Each row was made from one small tree. The marks that hang from a mark follow it in brackets, in the order of their numbers. Every link used is in the known rows. Write each row's tree.
(in the rows, 128 means zero)
Known rows
K563(K179(K823(K255))): [138 166 143 139 139 158 141 122 104 158  93 164 120 143 110 156  97  51
  95 151 142 102 112 144 139 108 124 135 210 106]
K823(K179(K563(K135)) K273): [150 119 161  55 135 135 153 127  89 162 104 180 101 134 147 179  88  94
 130 108  94  91 166 146 124 100 149  99 146  64]
K440(K179(K823(K255))): [129 169 148 131 137 173 171 117 107 160 105 150 134 130  99 147 128  60
 112 161 137 131 108 122 129 139 129 131 167 104]
K135(K155 K440): [116 119 174 119 158 153 136 124 133 163 136 170 136 159 105 162 111 136
  90 117 124 128 117 139 145 100 138 105 123 119]
K179(K823(K273)): [129 134 139  92 159 182 146 128 112 161 121 154 130 110 139 150 110 106
 113 162 107 110 143 119 135 132 125 131 175  41]
K62(K518(K273) K563(K135 K179)): [130 189 172 206 102 112 123 120  80 150  96 197  70 186 135 176 140 193
 163  97 114 104 119 146 121  55 108  95 224  83]
K135(K155 K440(K179(K563 K823))): [122 178 160 101 154 168 176 123 150 176 125 184 117 161 118 159 146 116
 123 123 123 130 126 132 157 104 139  94 119  64]
K62(K563(K179)): [127 156 166 175 125 110 138 112  85 151 100 149 100 157  97 144 121 144
 102 107 128 113 120 145 129  96 104 109 159 110]
K135(K155 K440(K179)): [114 123 194 135 140 160 154 117 119 166 140 140 135 168  90 146 125 150
  97 113 124 140 106 130 136 109 142  85  97 117]
K155(K135): [126 137 141 113 149 158 156 130 112 155 124 127  97 155 130 144 130 141
 131 112 123 146 135 136 129 114 123 130 128 122]
K179(K563(K135(K440)) K823): [137 195 145  52 162 133 163 143 138 174 102 203  89 149 148 190 126 121
 149 124  90 118 137 141 150  97 135 130 150  50]
K823(K273(K255 K518(K62(K563)))): [124 125 185 107 123  91 129 132  98 142 117 182 144 117 101 170 150  72
 105 147 105 147 109 145 147 183 143 129 147  87]
K62(K518 K563): [116 158 166 181 125 121 142 122 100 150  97 176  88 148 114 180 153 170
 127 104 123 140 115 131 141 117 106 114 206 145]
K179(K563 K823(K273)): [139 155 129  75 170 159 163 131 132 161 108 177 113 122 151 164 119  93
 124 151 105 101 151 125 147 121 128 119 167  28]
K801(K255(K823(K179))): [118 120 126 120 137 176 176  98  74 166 109 149 115 136 107 157 131  86
  87 117 146 136 143 130 113 136 152 101 138 122]
K801(K255(K823(K179 K273))): [123  91 142  81 143 187 173  99  63 158 111 137 133 127 115 156 111  95
  77 130 134 116 157 124 117 150 157  88 165  72]
K563(K179): [135 137 155 163 132 134 131 119  91 162 111 133 103 158 111 137 103 115
 101 117 124 114 117 140 121  89 118 113 128 135]
K440(K179): [124 131 156 153 135 144 158 115  96 166 122 119 113 142 101 129 136 128
 118 121 122 144 113 118 115 121 126 111  83 126]
K135(K155): [121 126 160 153 145 161 141 118 125 158 135 160 121 151 115 140 109 116
 100 122 135 123 134 134 136  88 130 117 111 145]
K273(K518): [131 110 153 125 136 131 143 129 100 152 103 161 112 117 124 171 133  86
 120 123 111 148 104 127 141 117 131 144  95 174]
K518(K62(K563) K273(K255(K823))): [110 194 135 176 148 118 142 106 121 168 149 198 132 179 102 137 177 113
 115 155 142 136 127 127 105 159 133 123 178   4]
K155(K135(K440(K179))): [118 135 171  93 144 161 171 129 105 166 131 109 114 171 111 144 147 172
 132 107 110 166 109 132 131 138 137  96 113  93]
K273(K255(K823) K518): [133 141 163 103 152 125 157 119 105 168 119 166 140 139 118 147 142  82
  86 132 114 156 102 119 126 140 152 168  91 127]
K563(K135 K179(K823(K255))): [149 189 160 120 121 147 146 128  92 158  89 178 105 151 123 159  91  61
 117 142 123  96 124 152 133  79 127 147 200 100]
K179(K823(K255(K801) K273)): [140 123 142  75 150 175 169 131  94 151 102 176 143  92 121 156 107  46
  78 157 143 117 124 114 129 124 139 128 216  39]
K255(K823(K179 K273)): [131 108 153  93 149 173 158 105  73 170 125 154 138 137 128 136 101 105
  73 122 122 102 151 118 106 147 146 105 186  53]
K563(K135): [137 150 160 120 134 133 142 130  98 160 111 161  96 145 130 150 107 129
 135 112 106 124 130 134 117  82 129 139 116 118]
K563(K179(K823)): [131 167 134 149 134 163 138 123 106 170 107 154 104 141 127 129 116 100
 113 137 123 107 127 138 134  96 111 132 162 101]
K273(K255 K518(K62)): [126 121 160 122 128 104 124 137 111 161 121 172 127 124 110 157 153  37
 114 140 113 163  92 142 139 156 149 151  96 167]
K518(K273(K255)): [119 140 131 145 163 138 124 121 135 167 137 159 143 152 121 162 128 104
 130 166 114 120 115 128 108 129 134 128  97  73]
K823(K179): [125 103 141 131 130 155 135 117  92 167 113 159 114 130 116 159 111  81
 101 117 126 120 133 134 116 131 132 114 134 150]
K135(K440): [120 117 156 106 160 134 138 130 122 166 118 151 128 146 107 170 116 137
 103 126 105 134 103 132 136 127 132 112 129 109]
K823(K273): [131 104 162 108 153 151 140 124 101 153 121 133 131 127 123 152 100 122
 103 142 109 110 133 124 127 128 132 113 143  77]

Which tree is each row?
[138 150 126 110 141 164 167 130 106 159  96 186 121 107 112 151 126  41
  88 142 157 134 113 118 126 108 131 145 187  92]  K179(K823(K255(K801)))
[119 146 170 139 120  81 131 130 107 151 114 187 125 126  94 170 172  61
 116 132 117 164 100 148 146 169 133 144 122 143]  K273(K255 K518(K62(K563)))
[128 159 157  75 153 140 188 131 125 168 118 126  94 177 114 162 156 159
 143  94 111 158 122 138 143 125 139  83 106  85]  K155(K135(K440(K179(K563))))
[118 167 147  82 147 186 177 132 120 173 124 134 112 159 124 138 158 152
 137 129 114 164 114 130 139 147 129 112 145  57]  K155(K135(K440(K179(K823))))
[110 170 156 185 137 113 123 122 122 157 117 190 119 163 121 196 160 158
 140 146 116 132 107 129 123 133 119 114 178  75]  K62(K518(K273(K255)) K563)
[130 154 121 132 163 148 160 111 112 181 141 178 136 150 125 125 150 100
  87 137 150 139 114 100  80 102 144 131 113  18]  K518(K273(K255(K801 K823)))
[123 141 178 116 150 143 166 118 138 168 128 157 119 173  98 161 138 133
 112 104 124 132 118 136 148 101 145  73  87 101]  K135(K155 K440(K179(K563)))
[138  95 167  78 150 135 148 133  93 162 126 145 146 105 114 140 112  94
  70 141 120 135 117 116 110 128 146 123 110  58]  K823(K273(K255(K801)))
[140 132 161  92 134 180 182 121  81 156 106 153 142 102 108 138 123  58
  83 153 145 127 117 108 121 128 142 110 184  41]  K440(K179(K823(K255(K801) K273)))
[125 111 145 105 136 150 171 113  69 145 114 154 125 122 112 156 157  62
 103 131 130 154 126 126 144 154 165 110 155  96]  K801(K255(K823(K273(K518(K62)))))
[133 126 141  98 138 152 166 110  80 187 122 172 131 130 112 127 133  64
  49 107 152 146 124 113  82 136 153 129 127  85]  K273(K255(K801 K823(K179)))
[137 167 157  74 157 153 170 127 129 174 120 145 137 127 125 146 136  86
 119 167  98 117 133 123 135 153 143 111 100  16]  K440(K179(K563 K823(K273(K255))))
[142 114 158  54 143 152 154 140  95 159 105 185 146  75 140 155 137  45
  89 156 114 148 107 114 135 138 149 156 124  69]  K179(K823(K273(K255(K801) K518)))
[132 116 131  67 156 165 189 102  82 159 103 154 117 133 123 177 122  85
  91 120 132 107 166 131 129 140 164  76 151  52]  K801(K255(K823(K179(K563) K273)))
[138 132 156  91 146 124 173 121  85 172 112 177 130 119 117 133 157  66
  66 112 140 172  95 107 111 117 153 160  88 119]  K273(K255(K801 K823) K518)
[144  79 157  77 125 166 174 110  49 162 104 181 126  96 132 141 129  63
  60  91 136 137 128 107 109 127 156 114 162  84]  K255(K801 K823(K179 K273(K518)))
[140 121 147  97 157 158 175 113  74 164 126 151 123 127 125 115 121 123
  62 109 140 129 135  97 102 101 142 116 165  24]  K255(K801 K823(K273))
[121 168 204 111 119 105 164 122  88 160 110 159 108 165  88 161 141 190
 133 106  96 146 106 135 129 114 129  99 126  76]  K62(K563(K135(K440(K179))))
[137 175 185 149 105 103 142 119  75 150  96 165  84 164 105 143 109 164
 125  97 112 111 127 155 126  72 111 119 154  97]  K62(K563(K135 K179))
[143  80 173  60 136 123 150 135  84 155 110 162 147  88 122 160 124  60
  76 132 113 151  98 118 125 132 155 138  87 104]  K823(K273(K255(K801) K518))
[125 143 114 103 149 156 188  99  92 169  99 163 101 144 118 172 141  78
 102 107 146 128 157 133 126 126 153  91 124 111]  K801(K255(K823(K179(K563))))
[144 179 165 115 127 120 178 126 100 167 107 152  79 160 124 150 137 128
 157 103 103 130 133 132 121  77 134 111  70 103]  K440(K179(K563(K135)))
[145 155 136 133 122 157 156 125  88 161  88 177 114 123 109 136 110  38
  76 132 161 117 110 132 123  86 125 129 204  98]  K563(K179(K823(K255(K801))))
[135  93 183  71 150 125 131 135 100 151 115 151 158 105 122 175 115  72
  98 154  87 133 107 129 139 153 151 141  89 116]  K823(K273(K255 K518))
[137 177 166  98 132 148 139 135 104 174 101 178 100 163 133 151 100 131
 124 127  96 112 115 150 137  83 126 131 175  74]  K563(K135(K440) K179(K823))
[123 163 160  73 145 183 183 131 121 161 112 142 131 160 103 165 142 110
 122 143 127 151 105 134 147 157 139 114 194  71]  K155(K135(K440(K179(K823(K255)))))
[144  81 165  97 121 125 149 133  72 138 100 184 136  94 107 165 133   8
  83 127 143 147  99 128 140 134 158 120 189 117]  K823(K255(K801) K273(K518(K62)))
[137 139 149 115 129 111 163 126  87 173 124 187 121 123 111 118 176  30
  74 113 149 181  97 116 113 139 159 155 113 110]  K273(K255(K801 K823) K518(K62))
[143 186 156 126 118 150 138 129  92 168 101 168  86 152 141 132 106 105
 137 125 108 107 132 145 125  69 116 144 165  87]  K563(K135 K179(K823))
[144 178 131 106 138 155 201 123 111 165  92 181 109 118 112 151 153  40
 106 127 157 141 115 117 129 104 135 114 146  67]  K440(K179(K563 K823(K255(K801))))
[145 154 133  46 163 144 169 138 126 173 112 183 127  99 143 153 129  64
  95 149 120 123 137 119 129 122 144 125 125   9]  K179(K563 K823(K273(K255(K801))))
[133 131 184  76 134 160 156 130  99 163 114 150 155 101 126 153 143  66
 113 173  90 142 102 117 141 171 148 140  97  77]  K440(K179(K823(K273(K255 K518))))
[108 161 128 197 129 124 129 115 118 152 130 193 107 157 108 156 165 114
 146 140 138 127 130 135 120 130 114 100 189  63]  K518(K62(K563) K273)
[135 189 194 180  94  98 134 124  68 151  83 178  64 177 123 171 130 184
 139  82 110 119 118 153 134  66 110 110 216 136]  K62(K518 K563(K135 K179))
[109 166 137 179 136 105 124 120 130 159 138 194 130 159 100 160 162  97
 131 161 130 132 119 142 115 155 128 115 152  50]  K518(K62(K563) K273(K255))
